Every row comes from one small tree of marks. Brackets hold a mark, then the marks that hang from it, in the order of their numbers. Every link used is in the known rows. Which tree was each row made from?
Known rows:
(k91 (k943 (k232 k347) (k515 k336) k959)): [-20   0 -13 -19   7  11   7   2   5  -6   5   8  14 -15 -10  11   0 -11]
(k91 k195 (k943 (k232 k347) (k515 k336))): [-28   6 -15 -19   6   5  -1  -7   6  -3  -3  -7  20 -20   1  17   3  -3]
(k943 k959): [ 13   2   0  -3  10   2   1   7 -16  12   1   8   2  21 -11   9   6   0]
(k195 (k91 (k943 k515))): [ -3   7   0   8   2   3   1   7 -15  -1   4   5  12  13 -30   4   5   9]
(k943 (k232 k347) (k515 k336) (k959 k703)): [  5   0 -19 -19   9   8   7   6   9  -7   1   0  11   9   1   8   4  -4]
(k959 k703 (k943 k232 (k515 k336))): [-15   7 -14  18   2  13   4   6  12  15 -25  10   8   7   5   8  12   0]
(k91 k943): [-11   3   8   8   6  -4   3   6 -19  19 -12   3  10   4 -18  10   9  -5]
(k703 (k959 (k943 (k232 k347) (k515 k336)))): [-16  11 -10   0  -2  -4   7   0  15  -6 -16  20   0  -3 -12  15   4  -7]
(k195 (k91 (k943 (k232 k347) k515 k959))): [ -1   4 -10  -4   0  12   7   9  -2  -9  16  -1  12  10 -22   5   0   1]
(k515 k336 (k943 (k232 k347) k959)): [ 38  -2  -6 -21   1   5  -2   1  13 -15   0   5  12  -2  10  16   6 -15]
(k336 (k515 (k943 k232))): [ 4  8  3 -4  3 -3 -5 -2 16  3 -9  9 13 10 13 10 11  1]
(k91 (k943 (k232 k347) k515 k959)): [-23   3 -11 -18  10   8  11   5  -1  -1   8   3  12  -5 -20   9   1 -10]
(k91 k195 (k943 (k232 k347) (k959 k703))): [ -7   3 -11  12   8   4   7  -2 -10  21   0 -14  13  -6   6  17   8  -4]
(k336 (k515 k943)): [ 10   8   7   6   7 -15  -6  -6   3   1 -10  15  12  11   1  10  13   6]
(k943 (k515 k336) k959): [  1   3 -12 -20  15  10  -2  -1  -3  -3   5  21   4   3 -15  10   3   4]
(k91 k195): [  4   7   1  -4   8  -4  -7  -2 -15  16  -8  -8   8  14   1  15   9   8]
(k515 k336 (k943 (k232 k347) (k959 k703))): [ 42  -3  -8  -6   2   3   1   3  11  -8  -6   1  13   2  13  16  11 -13]
(k195 k91): [ 26   5   5   8  -3   0  -3  13 -14   1   1  -6   7  36 -12   2   6  11]
(k195 (k91 (k943 k232))): [ 2  5  3 10 -8 12  2 15 -6 10  1 -9 13 17 -7  3  5  0]

Write each row's tree:
[ -1   1 -18 -35   7   9   3   5  12 -16   8   4  11   4  -2   7  -1  -7]	(k943 (k232 k347) (k515 k336) k959)
[-10   3 -11 -34   4  15  -2   7  13  -1  -7   4  11   6   1   6   4  -4]	(k943 k232 (k515 k336))
[-19  14  -8   1   1  -6  11   3  10  -2 -15  15  -1   5 -20  14   4  -5]	(k703 (k959 (k943 (k232 k347) k515)))
[ 29   2  -1 -17   6  15   0   5   7   6   0   5   6   7   2  15   8 -13]	(k515 (k943 k232 k959))
[ 15   4  -3   9   6 -10   2  -2  12  -2  -1   7  13  13  13  10  11   2]	(k336 (k515 (k943 (k232 k347) (k959 k703))))
[ 38   0  -4  -4   5   1   6   5   4  -1  -4  -5  11  14   2  15  11 -12]	(k515 (k943 (k232 k347) (k959 k703)))
[-17   6  -8   0   8  18   1  -4  -6  26   4  -5   8 -12   6  17   6  -5]	(k91 k195 (k943 k232 k959))
[-19  14 -10   1  -1   8   5   0  15   6 -19  28  -3  -4 -11  14   6  -4]	(k703 (k959 (k943 k232 (k515 k336))))
[-30   9 -17 -13  14  22   2  -7   0  18   8   3  10 -18  -8  18   4  -2]	(k91 k195 (k943 k232 k515 k959))
[10  5 -2 -3  5 -8  0 -3 16 -8  3 10 13  9 10 10  7 -1]	(k336 (k515 (k943 (k232 k347) k959)))
[-24   8 -12   0   1  16   0   5  16   6 -18  14   8   2   0   8   6  -4]	(k959 (k943 k232 (k515 k336)))
[-18   8  -7   9   6   3  -2   0   2   4 -20  22   7   2 -13  11   7   4]	(k959 (k943 (k515 k336)))
[  0   6  -3   7   0   8  -3   5  -8  -6   1   9  13   5 -23   6   4   9]	(k195 (k91 (k943 (k515 k336))))
[-29   6  -4 -17   7  13   6   7   1  13  -7   2  13  -3 -16   8   6  -8]	(k91 (k943 k232 k515))
[  9   2 -14  -4  16   8   1   0  -7   5  -3  17   4   9 -13  10   8   6]	(k943 (k515 k336) (k959 k703))
[ -7   6  -3  33  -1   7   7  12   2  29 -26  -3   6  21   9   7  14  -3]	(k959 k703 (k943 k232))
[  5   5 -13  10   2  10   9  10  -4  -3  12  -5  12  14 -19   4   3   3]	(k195 (k91 (k943 (k232 k347) k515 (k959 k703))))
[-19  16  -7   3   2   6   8   3  11  11 -16  22  -4   4 -19  13   6  -4]	(k703 (k959 (k943 k232 k515)))
